Each row was made from one walk, in order. Every step used is in the known rows, and no mark comes twice. Write each row's walk.
Known rows:
c m f: [  1 -16   1 -29 -21   2  11  17  -4   8  -3   1  -2  -2  19  -2   5   9
   3   3  15   6]
g m l: [  9 -19  38 -18  13  -5  -7   5   1 -18  -4 -25   6   8   6 -11 -30   2
  20  12  16 -12]
x z g: [  7  14  -3  -7   0  15  -5  -6   8   6   1   3  -3  24  11   4  -2   4
 -12  -7  18  -8]
z g m f: [ -8  -3  25 -28 -21   5  -9  -4  -6  17 -15 -11   6   5  39   5  10   5
  12  18  20  20]
c m l z g: [ 26 -16  43 -17  -1  19  -4  15  11   4  -5  -7   9   7  29  10 -15  17
   5  41 -12 -27]
l m f z c: [-28 -22   0   2   3 -25  25  16   3 -12  13 -13  11  -6  10   5  33  17
  34  18  18   3]
g m x z c: [ 13  -4   8  -6   2 -28  -4  -3  -2 -26  12 -31   4  14  -3 -12 -10  -3
 -10 -10  34  13]
m l z: [ 13 -12  23   7   8   7  -1  -3  11  -8   2   0   8   6  10  -4 -13   4
  14  30 -11 -26]
g m l z c: [ 18 -34  40  -3   5 -23 -21  -3  18 -20  -6 -30  11  -4  22  -1 -19  -1
  21  31  -1  -7]
f m x z g: [ -8  30   7   5  -6   2  14  16  -6  19  11   5   6  39   8 -10  15  23
 -17  -7  22  -8]
x z: [  9   3 -14  -2   4   3  -2  -7   5 -12   9  -1  -7  19  -4 -10  -4   1
 -12 -12  19 -11]
c m f z g: [-19  -9  18 -24 -17   7  26  27  -7  17  -9   4   4  -3  26   9  25  36
  17  20  26  -8]
l z: [  8  -7   7   9  -4   6  -9 -11   2  -3   1   3   6  -4   8   6  17   1
  -4  31 -15  -4]
x z c: [  7  -5 -16   1   3 -20  -4  -4  21 -10   5  -8  -7  12   1  -2  -7  -3
  -7 -23  17  -2]
c m: [ 15 -15   9 -20  -5   4   2  17  -2  -4  -1  -9  -2  -3   1   2  -5   7
  -9   3   2  -3]
l m x: [  3   5   9   7  10   1  17  11 -14 -18  30 -20  20  11 -13  -4   8  -2
  -3  18   5   6]
l m f: [ -7 -10  -1  -9  -3   3   9   2  -5  -7  15  -7  10   8  11  -2  20  -1
  16  16   7   9]
z g m: [  5  -2  33 -20  -6   7 -21  -2  -5   5 -11 -20   7   1  21  11  -2   4
   3  17  10  14]
x z g m l: [ 18  -5  37 -25  11   9 -10  -3   8 -13   0 -24   4  31  19  -8 -35   5
   9   6  33 -23]

Write each row's walk:
[-27 -14   3   0   5  -1  29  11 -11 -16  18  -2  14   2   3  -2  34  19
  32  30  22  -6] : l m f z
[ 14 -22   6 -16  -5 -20  -3  22  13  -2  -5 -18  -3 -11   7   9 -10   4
  -6  -8  -1   7] : z c m
[  3  10  37 -13  -8   3  -3   2 -18   4  -1 -21  16   7  13   5   0   6
  -5  19  16  18] : z g m x
[ 19 -26  43  -7   7   3 -14  -9   2 -22  -1 -20  10   3  13  -6 -15   0
  18  43   1 -18] : g m l z
[-27 -27  18 -11  -9 -32   9   8  -2  -7  -9 -17   4 -14  20  -2  21  18
  34  13  31  12] : g m f z c
[ 12 -20  18  13   5 -21  -3   2  24  -8  -1  -8   8  -2  16   1 -15   1
  18  19 -15 -17] : m l z c
[  0 -25  -2 -25 -20 -22   8  21  11  10  -9  -7  -3 -10  25   3   1   6
   6  -6  10  14] : z c m f
[ 15   0  18 -23  -3  10 -20 -11   0  -7  -2 -20   0  24  18   3  -5   3
  -6   6  29   1] : x z g m
[ 21  12   9 -20  -6  15  12  20  -5  -1  11  -8   4  26   4  -1 -10  13
 -29   1  27  -6] : c m x z g
[-17 -21   6 -21 -11  -2  30  26 -10  -1   0   3   2  -6   8  -4  24  29
  18  17  27 -10] : c m f z
[ -2  -8  27  12   1  -3   5  14  10   4   2   5   8  16  14 -12   7  19
  14  29 -14 -31] : f m l z
[ 22 -20  -8 -18  -1 -17  -5  14  17 -16   4 -17 -10   8   2  -1 -15   4
 -16 -18  21  -3] : x z c m
[  0  -1  14 -30 -16   8  -9  -9  -3   6  -6 -11  -1  24  34  -5   7   5
   3   7  41  10] : x z g m f
[  1 -11  32 -19 -26  11 -18 -19  -7  15 -12  -8  11   1  46  11  28   6
  11  48   5  18] : l z g m f
[ -1 -32  26 -10  16 -24  26  40  15 -17   0 -15   4  -8  -2   0 -24  30
  25   5  16 -32] : f z c m l
[-12  -7  38 -12   3   3  -1   5 -11  -4  -9 -17  12  -4  11  10  16  26
  17  30  23  -2] : f z g m
[-34   5  10  -4 -12   6  26  10  -6  22  -6  14   6  -2  23   8  30  28
  24  18  23  -5] : m f z g
[ -5  21  -5  10  -3  -7  21  15  -9   0  18   4   3  34  -9 -24  15  16
 -14 -10  23  -9] : f m x z
[ 27 -28  31 -13   2   8   1  12   8 -14   2  -8   6   3  11  -1 -19   9
   7  35  -7 -29] : c m l z
[-34 -14  -5   4  -7 -29  26  13   5   6  -5   5   3 -14  15   0  25  22
  30   2  22   1] : m f z c
[-32  -5  -1   0  -6  -4  28   9  -9   4   0  14   5  -3   7  -7  28  25
  26  12  25  -8] : m f z
